What can hang from each mark
gilud: reda
falu: doragiz noromuf reda roze
roze: falod falu supefi visar
doragiz: falod
noromuf: falod
supefi: doragiz noromuf reda
reda: falod supefi
falod: reda roze

Known rows, with every way that one mark hangs from another
reda[falod[roze[falu visar]] supefi[doragiz noromuf]]: [-3.55 -1.62 -4.56 -1.05  0.44 -2.46 -1.29 -2.38 -0.67  0.81  0.34  0.85
 -2.16  0.58 -0.98 -2.40  1.08 -0.37 -3.93 -0.36 -2.53 -1.74 -2.57  2.18
  1.35 -2.06  0.99 -1.79 -0.33 -0.42]
doragiz[falod]: [ 1.28  1.95  1.22  0.28 -1.58  0.73 -1.86  1.05 -0.80 -0.46 -0.05 -1.35
  0.91 -0.29  0.26 -0.19 -0.40  0.57  1.57 -0.69 -0.51  0.48  1.85 -1.11
 -2.07  0.81 -0.53 -0.54  1.50 -0.70]
supefi[doragiz[falod[roze[falu visar]]] noromuf reda]: [-2.09 -0.84 -2.33 -1.65  1.76 -0.26 -0.35 -0.20  0.77 -0.21 -2.56 -0.77
 -0.89 -0.30 -2.37  0.30 -2.09  0.20 -2.82 -1.05  0.50 -1.42 -1.02 -0.95
 -1.84 -2.26 -1.96  0.51 -2.65 -0.95]
supefi[doragiz noromuf reda[falod[roze[falu]]]]: [-4.25 -2.15 -3.19 -0.04  0.82 -1.84 -2.66 -0.23 -0.68 -0.27 -2.17 -0.21
 -2.43 -0.68 -2.38 -2.03 -1.85 -0.46 -4.07 -0.74 -2.04 -1.62 -1.29 -0.70
  0.22 -2.00 -1.23 -1.46 -1.40 -2.13]
falod[reda[supefi[doragiz]] roze]: [-0.87 -2.12 -1.40  0.57  0.27 -2.41 -1.36  0.26 -3.24 -0.69  1.15 -0.19
  0.98  0.76 -3.58  0.40 -0.46  2.93 -2.07 -0.30 -1.81 -1.15  1.35 -3.11
 -2.29 -1.67 -0.11 -0.18 -1.95 -0.19]
noromuf[falod]: [ 0.50  0.51 -0.30  0.01 -1.17  2.16  0.00  0.70  1.33 -1.06 -0.27 -0.27
  0.04 -0.07 -0.29  0.69 -0.19 -0.50  3.44 -0.21 -0.69  0.70  0.43 -1.53
 -1.08  2.75  0.63 -0.58  1.74 -0.49]
noromuf[falod[roze[falu[doragiz reda[supefi]] visar]]]: [ 2.99  0.57 -1.73  1.16 -1.58 -0.87  2.88 -1.62  2.10 -0.68  1.33  1.13
 -0.33  1.78  0.29 -0.32  1.31  2.47 -0.41 -1.08 -0.51  2.92 -1.68  1.65
  0.91 -0.76  2.15 -0.48  2.72 -1.72]
doragiz[falod[reda roze[falu]]]: [ 0.96  0.08  1.05  0.06 -0.77 -0.41 -2.31 -0.50 -1.26 -1.45 -0.25 -0.48
  1.14 -1.83  2.22 -1.45 -1.74  3.28 -1.91 -1.42 -0.46 -0.37  1.83 -4.45
 -1.06 -0.19 -1.57  0.11 -0.99 -0.15]
falu[doragiz[falod] reda[supefi] roze]: [ 4.11  1.10  1.65  1.47 -1.71 -3.56  0.48 -0.82 -1.13  0.82  1.04 -1.33
  1.04  1.60 -2.57  0.39 -0.53  2.19  0.14 -1.29  0.19  2.45  0.79  1.63
 -2.43 -1.40  0.96 -2.17  3.42 -2.82]
falod[reda roze[supefi[doragiz noromuf] visar]]: [-0.86 -0.98  2.03 -1.52  3.60  1.61  1.12  0.41  0.95 -0.40 -0.63  1.64
  1.65 -0.65 -0.71  2.66  0.28  0.90 -0.09  1.57  1.25 -0.97  0.53 -1.58
  0.49  0.18 -0.62  4.29 -3.83  3.06]
roze[falu[doragiz] supefi visar]: [ 2.54  2.10  2.97 -1.83 -1.31  2.36  2.17  0.44  2.01 -0.57  0.43  1.02
 -0.89 -0.71  4.84 -1.36  2.74 -1.81  1.01 -1.07  0.95  1.67 -0.90  2.72
  3.82  1.15  0.06  2.16  1.55  0.03]
roze[falod[reda] supefi[doragiz]]: [-0.09 -0.75  4.75 -1.12 -0.52  2.11 -0.29  3.12 -2.10  0.96 -1.16 -0.60
  0.26 -1.89  1.32  1.93 -0.03 -0.50 -0.61  1.05  1.22 -0.98  0.50 -1.62
  1.44 -0.14 -2.19  1.68 -4.97  0.65]
gilud[reda]: [-0.85  1.99  1.42  0.23 -2.14  0.23 -2.05  2.02 -0.35 -0.70  1.59 -0.20
  1.02 -0.28  2.15 -1.68  0.99 -1.62  3.07 -0.22 -0.88  0.81  3.09 -1.24
  1.00  2.93  0.96  0.13  2.49  0.60]
noromuf[falod[roze[supefi[reda]]]]: [-0.26  0.09  0.47  1.08  0.33  2.52  1.15  1.21  1.98 -1.54 -1.07 -0.61
  0.33 -1.45  0.14  1.08 -1.25  0.67  2.24  0.51 -0.04  0.54  0.10 -1.69
  0.12 -0.04 -1.55 -0.36 -1.66 -0.05]
noromuf[falod[roze[supefi]]]: [ 0.75  0.40  0.74  0.41 -0.02  3.53  1.04  0.48  2.39 -1.47  0.19 -0.27
  1.32 -1.34  1.33  0.30 -0.50  1.43  2.24  1.27 -0.70  0.86  0.25 -1.07
  0.57  1.69  0.24  0.08 -0.47  0.37]
doragiz[falod[roze]]: [ 1.06  1.69  0.23  0.89 -0.67  0.90 -1.66  0.27 -0.49 -2.30  1.00 -1.90
  2.29 -0.48  0.00 -0.70 -1.49  3.17  0.21 -0.26 -1.61  0.16  2.37 -2.01
 -2.16  0.16 -0.56 -0.42  0.79 -0.84]
reda[falod[roze[falu visar]] supefi[noromuf]]: [-2.90 -0.82 -3.26 -0.74 -0.44 -1.63 -1.65 -2.87  0.43 -0.08  0.98  0.96
 -1.84 -0.43  1.60 -3.24  1.19 -0.75 -1.97 -0.49 -2.52 -1.48 -1.60  2.14
  2.68 -1.10  0.64 -1.88  0.84  0.47]
falu[doragiz noromuf reda[supefi] roze[falod visar]]: [ 5.26 -0.43  2.59  0.30 -1.16 -0.19  4.10 -0.87 -0.11  0.15  2.66 -1.90
  0.72  2.52 -0.24  0.61 -0.25 -0.17  0.51  0.25  1.69  0.63 -0.51  5.02
 -0.59 -0.33  0.99  0.42  2.19 -1.79]
gilud[reda[falod supefi[doragiz noromuf]]]: [-4.27 -0.46 -3.36  0.75 -0.23 -4.06 -2.89  0.25 -2.38  2.81  0.27  1.26
 -1.79  1.00 -2.01 -1.37  1.49 -2.26 -1.52  0.52 -1.07  0.13 -0.39  1.09
  0.50 -0.17  2.26 -2.62  1.43 -0.14]
noromuf[falod[roze[falu]]]: [-0.17 -0.66 -1.87 -0.54 -1.46  2.23 -0.27 -0.66  2.04 -2.22  0.00 -0.62
 -0.20 -1.30  0.94 -1.86 -1.44  1.46  0.32 -0.62 -2.07 -0.11 -0.48 -1.98
 -0.11  1.69  0.08 -1.12  0.51 -1.47]
supefi[doragiz]: [-0.54  0.10  0.04 -0.67 -0.78  0.62 -1.14  2.10 -1.32 -0.50  0.00 -1.14
  0.33  0.76 -2.18  0.36 -0.10 -0.22  0.69 -0.36 -1.63 -0.47  1.30 -0.55
 -1.67  0.95  0.29  0.47  0.43 -1.09]
roze[supefi[doragiz reda[falod]] visar]: [-0.90  1.84  1.04  0.64  0.48 -0.70  0.28  1.78 -1.45  2.12 -1.19  0.51
 -1.25  0.46  1.07  0.74  2.28 -2.55  0.53 -0.34 -0.16 -0.16 -0.70  2.28
  2.55 -1.82 -0.86  0.25 -0.83  1.34]
doragiz[falod[reda[supefi] roze[falu visar]]]: [ 0.81  0.10 -0.56 -0.13 -0.93 -2.04 -0.95 -2.06 -1.69 -0.26  0.84  0.37
  0.52 -0.68  2.25 -1.11  0.32  2.55 -1.88 -1.66 -0.23 -0.91  0.35 -2.30
 -0.31 -2.12 -0.97 -0.56 -1.15  1.04]
falu[doragiz[falod] noromuf roze[supefi[reda] visar]]: [ 5.67  1.57  2.48  0.41  1.56  0.58  4.50 -0.62  1.16  0.16 -0.29 -1.09
  0.77  1.04  0.95  1.54 -0.95 -0.98  1.15 -0.59  4.65  0.91 -0.56  3.21
 -1.48 -0.47 -0.88  1.32  1.61 -0.42]
noromuf[falod[reda roze[visar]]]: [ 1.52  0.25  0.35  0.21  1.31  1.66  1.30 -0.52  1.07 -2.14  0.94  1.35
  1.94  0.24  0.71  2.27  0.05  2.09  2.88 -0.11 -0.17  0.04  1.38 -3.82
 -0.11  1.51  0.03  1.95 -0.20  2.28]

Rows
[-1.68 -1.60 -2.24 -1.13  1.24  1.78  0.25  0.82  1.52  0.30 -2.26  0.40
 -0.90  0.49 -4.79  2.53 -1.27 -0.90  1.32  0.74  0.32 -0.07 -1.51 -1.15
 -2.71  2.11  0.91  0.25 -0.23 -1.01]  supefi[doragiz noromuf[falod]]
[-1.70 -1.70 -0.92  0.56 -0.13 -4.53 -1.44 -1.05 -1.67  3.06 -0.43 -0.26
 -0.77  1.50 -4.67 -0.08 -0.50 -0.66 -1.47  0.12 -1.84 -0.78 -0.75  2.21
 -0.86 -1.21  1.44 -2.79  1.40 -1.24]  falu[reda[falod supefi[doragiz noromuf]] roze]
[-0.22 -0.64  2.15 -2.33  1.11  2.94  1.82 -0.99  3.52  1.38 -2.69  3.10
 -1.29 -2.54  3.20  1.73  1.07 -2.32  2.05  0.40  3.39 -0.36 -2.17 -1.71
  3.00  2.42 -0.74  2.23 -2.21  2.95]  roze[falu supefi[noromuf[falod[reda]]] visar]
[-1.25  1.20  1.32 -0.10  1.71  1.61 -0.10 -0.85  1.75 -0.46  0.68  1.28
  0.75 -0.82  2.98 -0.52  1.53 -0.45  1.00  1.52 -0.80 -0.27  0.27  2.14
  3.58  0.61  0.14  1.29  0.20  2.66]  reda[falod[roze[supefi[noromuf] visar]]]
[-1.29 -1.21 -1.72 -0.38  1.40  2.68 -0.10 -0.53  3.16 -2.46 -0.43  0.21
  0.74 -0.58 -2.55  0.88 -2.11  1.02  1.84  1.25 -0.87 -0.28 -0.02 -2.22
 -1.55  2.46  0.36  0.28  0.08 -0.41]  supefi[noromuf[falod[roze]]]
[-2.05  1.78 -1.38  2.07 -2.88 -3.67 -3.21  0.20 -2.88  1.42  2.21  0.59
 -0.79  0.40  2.39 -3.29  2.64 -1.89  0.70 -0.54 -2.27  0.97  1.33  0.84
  2.08  0.55  1.86 -3.43  3.45  0.47]  gilud[reda[falod supefi]]
[ 5.05  2.12  1.02  2.13  2.02  1.80  3.93  0.20  1.15 -1.55  0.35 -0.76
  1.44  1.35  1.61  1.22 -0.68  2.03 -0.51  0.33  3.83  1.99  0.14  2.09
 -1.80 -1.52 -0.71  2.46  0.93 -0.36]  falu[doragiz[falod[roze[supefi[reda] visar]]] noromuf]
[-0.26 -1.07 -1.19 -0.16  0.84 -2.03  0.09 -0.24 -2.47 -0.55  1.68  0.49
  1.30  1.50 -2.34  1.36  0.79  2.25 -0.88 -0.25 -1.38 -1.41  1.12 -1.85
 -1.28 -1.89  0.19  1.24 -2.04  1.34]  falod[reda[supefi[doragiz]] roze[visar]]
[-2.48 -3.11 -4.95 -0.34  1.34 -0.10  0.14 -0.91  1.02 -0.34 -0.57  0.00
 -0.54  0.78 -6.33  1.53 -1.67  1.49 -1.18  1.18 -1.22 -0.53 -1.81 -0.99
 -3.29 -0.45  1.23 -1.57 -1.51 -1.57]  reda[supefi[doragiz noromuf[falod[roze]]]]
[ 3.75  1.03  3.81  0.37 -1.09 -0.84  0.93  0.59  0.48 -1.28  1.25 -0.99
  1.62  1.12 -1.37  0.35 -0.59  0.72  2.41 -1.12 -0.81  1.90  2.02  0.86
 -0.31  1.51  1.10  0.76  3.77 -2.11]  falu[doragiz reda roze]
[-3.67  0.40 -1.88  1.14 -1.19 -3.18 -3.25 -0.26 -1.31  1.72  0.94  1.46
 -1.27 -0.06  0.77 -2.37  1.70 -2.79  0.44  0.42 -0.96  0.30  0.50  0.87
  1.62  0.79  1.92 -2.66  2.39  0.70]  gilud[reda[falod supefi[noromuf]]]
[-2.53  0.13  1.65  0.62  0.61  0.14 -1.64  1.07  0.59  1.11 -2.27  0.57
 -1.84 -1.75  0.97 -0.14  0.29 -3.26  1.15  0.51  0.50 -0.31 -0.20  0.92
  2.32 -0.16 -1.64 -0.48 -0.67  0.73]  roze[supefi[noromuf reda[falod]]]
[ 3.30  0.76  0.04  0.74  1.55  4.63  4.30 -0.95  3.29 -0.92  1.14 -0.08
  1.79  0.57  2.60  1.16 -0.18  1.19  2.38  2.12  1.74  0.48 -0.45  1.51
 -0.45  2.36  1.09  2.12  0.92  1.83]  falu[noromuf[falod[roze[supefi visar]]]]
[ 1.98 -0.95 -2.08  0.01 -1.33  2.74  1.34 -0.80  1.78 -0.08 -0.80 -0.83
 -1.09  0.21  1.30 -1.42 -1.49 -0.88  0.62 -0.26  1.06 -0.06 -1.37 -0.08
 -1.83  3.21  1.07 -0.54  2.45 -1.65]  roze[falu[noromuf[falod]]]
[-2.15  1.55 -3.65  1.55 -0.39 -3.94 -1.28 -0.20 -2.80  0.99  3.15  0.84
  0.28  2.06  0.47 -2.08  2.49  0.24 -1.38  0.01 -2.82  0.25  0.70  1.53
  1.95 -1.29  2.48 -1.84  1.81  1.11]  gilud[reda[falod[roze[visar]] supefi[doragiz]]]
[-1.43 -0.39  0.73 -1.91  2.58  2.79  1.39  0.39  2.11 -0.67 -0.22  0.32
  1.14 -0.20 -1.07  1.51  0.25  0.01  0.28  1.90 -0.06 -0.73  0.08  1.14
  0.75  0.32 -0.05  3.13 -2.46  1.69]  falod[roze[supefi[doragiz noromuf] visar]]
[ 0.53  0.24  5.11 -1.80  0.15  2.62  1.19  2.41 -1.33  1.19 -0.46  0.09
  0.34 -1.10  2.36  2.63  1.43 -1.35  0.47  0.96  1.77 -1.10  0.16 -0.56
  2.62 -0.35 -1.95  3.00 -4.66  2.35]  roze[falod[reda] supefi[doragiz] visar]
[-1.64  2.30 -2.02  1.87 -1.18 -3.12 -1.59 -0.75 -1.69 -0.04  3.84  0.97
  0.79  1.06  3.21 -2.90  2.78 -0.15  0.58 -0.11 -2.75  0.51  1.62  1.39
  3.00 -0.46  2.16 -1.76  2.89  1.84]  gilud[reda[falod[roze[visar]] supefi]]
[-1.23  1.37 -3.41 -0.35 -1.44 -2.99 -0.95 -0.76 -1.45  1.24  1.36 -0.19
  0.10  0.72  0.93 -2.48  0.92  1.18 -3.20 -1.00 -0.90  0.02 -0.20  0.16
 -0.03 -1.97  1.09 -1.80  0.00 -0.16]  gilud[reda[supefi[doragiz[falod[roze[falu visar]]]]]]
[ 2.50 -0.63  0.91 -1.08  1.97 -2.97  1.17 -2.58 -0.41  0.27  0.27  1.47
  0.43  0.76 -2.63  2.44 -0.12 -0.02  0.30 -1.14  3.06 -0.03 -0.74 -0.35
 -1.63 -0.95  0.01  0.52  0.46  0.52]  falu[doragiz[falod[reda[supefi[noromuf]]]] roze[visar]]
[-0.23  1.55  1.70  1.49 -0.57  0.80 -1.42  0.20 -0.44 -0.97  1.39 -0.26
  0.92 -1.21  3.65 -2.16  0.84  1.08  0.31  0.87 -2.45  0.38  1.15  0.75
  2.63  0.34  0.02 -0.68  0.76  0.79]  reda[falod[roze[supefi]]]
[-1.99 -0.73 -1.14 -0.28  1.31 -0.62 -1.59  1.62 -0.65  0.72 -3.33 -1.15
 -0.82  0.01 -5.18  2.19 -2.33 -0.91 -0.81 -0.22  1.28 -0.65 -0.13 -1.61
 -4.05 -1.38 -1.80 -0.25 -1.76 -1.67]  supefi[doragiz[falod] noromuf reda]
[-1.19 -0.22 -0.83 -1.02  0.74  0.35 -1.63  0.96 -0.48  0.82 -2.02 -0.75
  0.10  0.26 -3.60  1.52 -1.49  0.09 -0.85  0.28  0.64 -0.29 -0.01 -1.00
 -3.72  0.16 -0.28  0.13 -0.57 -1.23]  supefi[doragiz[falod] noromuf]
[ 1.40  0.77 -0.04  0.84  0.24 -1.94 -0.59 -1.22 -2.11 -0.58  1.72  0.33
  1.96  0.35  0.43  0.99  0.38  3.18  0.01 -0.57 -0.05 -0.25  1.74 -2.56
 -1.66 -1.96 -0.47  0.21 -0.86  1.89]  doragiz[falod[reda[supefi] roze[visar]]]
[ 0.67 -1.20  3.43 -0.51 -3.34 -0.92 -0.51  0.44 -1.17  0.60  1.32 -3.02
  0.49 -0.50 -0.79 -0.45 -1.08 -0.73  1.12  0.02 -1.87 -1.13  0.95  1.35
  0.42 -0.71 -0.90 -2.33 -0.55 -1.64]  falu[reda[supefi] roze[falod]]
[ 4.56 -1.18 -0.61  0.83  0.01  1.28  2.56 -1.01  0.74 -0.79 -0.77  1.47
 -1.10  0.87  0.88  0.24 -1.04  0.88 -0.63 -0.98  3.67  1.88 -1.65 -1.89
 -1.74  2.79  1.28  1.02  2.47 -1.77]  roze[falu[doragiz noromuf[falod[reda]]]]
[ 0.78 -0.89 -2.54  2.47 -2.36 -3.37 -0.65 -0.76 -2.85  3.78 -0.15 -0.76
 -2.00  2.31 -0.38 -2.77  0.46  0.56 -4.37 -0.39 -0.78  0.34 -1.55  3.36
 -1.29 -1.24  2.25 -2.44  3.02 -2.32]  roze[falu[noromuf reda[falod supefi[doragiz]]]]
[-2.15 -0.55  2.50 -0.85  0.51  2.16 -0.60  1.77  1.88  0.07 -2.41 -0.23
 -0.92 -1.95 -0.30  1.17 -0.64 -3.14  2.35  0.60  1.28 -0.64  0.58 -0.23
  0.42  0.61 -2.21  1.22 -1.96  0.55]  roze[supefi[noromuf reda]]
[ 1.88 -0.04  0.30  1.28 -0.29  1.68  0.72 -0.19  0.62 -0.27 -1.53 -2.23
  0.15 -1.55  2.78 -2.06 -2.76  1.40 -2.57  0.05  2.01 -0.25 -0.12 -0.10
 -1.68 -1.19 -2.17 -0.39 -1.25 -1.11]  doragiz[falod[roze[falu[noromuf] supefi[reda]]]]
[-3.03 -2.14  2.67 -1.90  0.48  2.63 -0.30  3.18  0.50  0.89 -3.11 -1.54
 -1.69 -2.04 -2.10  2.12 -1.47 -3.35 -0.71  1.45  1.61 -1.56 -1.06  0.32
  0.75 -1.01 -3.15  0.88 -5.82 -0.87]  roze[falod supefi[doragiz noromuf reda]]
[ 4.28  0.28  2.80 -0.64  2.67  0.31  3.23 -0.85 -1.13  2.34 -0.68 -0.44
  2.15  0.78  0.43  2.47 -0.97  0.45 -0.30  0.50  4.28 -1.11  0.23  0.21
 -2.41  0.23 -0.30  2.08 -1.02  2.22]  falu[noromuf roze[supefi[doragiz[falod[reda]]] visar]]
[-0.37  2.63  2.41  1.00 -0.49  0.10 -0.13  1.16 -0.30  1.17 -0.49  0.63
 -0.92 -0.52  3.84 -0.24  2.52 -2.98  2.43 -0.43 -0.09  0.09  0.28  2.02
  3.78 -0.72 -1.30  0.25  0.55  2.15]  roze[supefi[reda[falod]] visar]
[-3.53 -1.05 -1.76  0.52  1.16 -1.81 -2.42  1.24 -1.44  1.03 -2.48  0.17
 -2.10  0.40 -3.85  0.46 -0.72 -2.38 -0.84 -0.37 -0.66 -0.92 -0.52 -0.23
 -0.81 -1.11 -0.74 -0.97 -0.34 -1.11]  supefi[doragiz noromuf reda[falod]]
[ 1.73  0.63  1.81 -0.64 -1.24  2.01  0.65  0.32  1.62 -2.52  0.96 -0.07
  0.01 -1.57  3.29 -2.69  0.38  1.30 -1.15 -0.43 -0.59  1.87  0.02  0.77
  2.60  0.54 -0.04  1.03  0.51 -1.58]  falod[roze[falu[doragiz] supefi]]
[ 0.09 -2.18  1.42 -2.48 -0.73 -0.05  0.53 -0.93 -0.03 -0.26 -0.22  1.60
 -2.46 -0.98  1.12  0.48  1.09 -2.22 -1.74 -0.80  2.18 -0.46 -2.36  0.29
  2.70 -0.91 -1.17  1.28 -2.35 -0.34]  roze[falod[reda[supefi[noromuf]]] falu[doragiz] visar]
[-2.35 -0.29 -3.44 -0.18  0.78 -0.07  0.84 -1.44  2.59 -0.47  1.51  1.67
  0.49  0.49 -0.74  0.46  0.64 -0.65  2.42  1.21  0.09  0.43 -0.33 -0.36
  0.49  1.51  2.09 -0.41  0.66  1.64]  gilud[reda[supefi[noromuf[falod[roze[visar]]]]]]
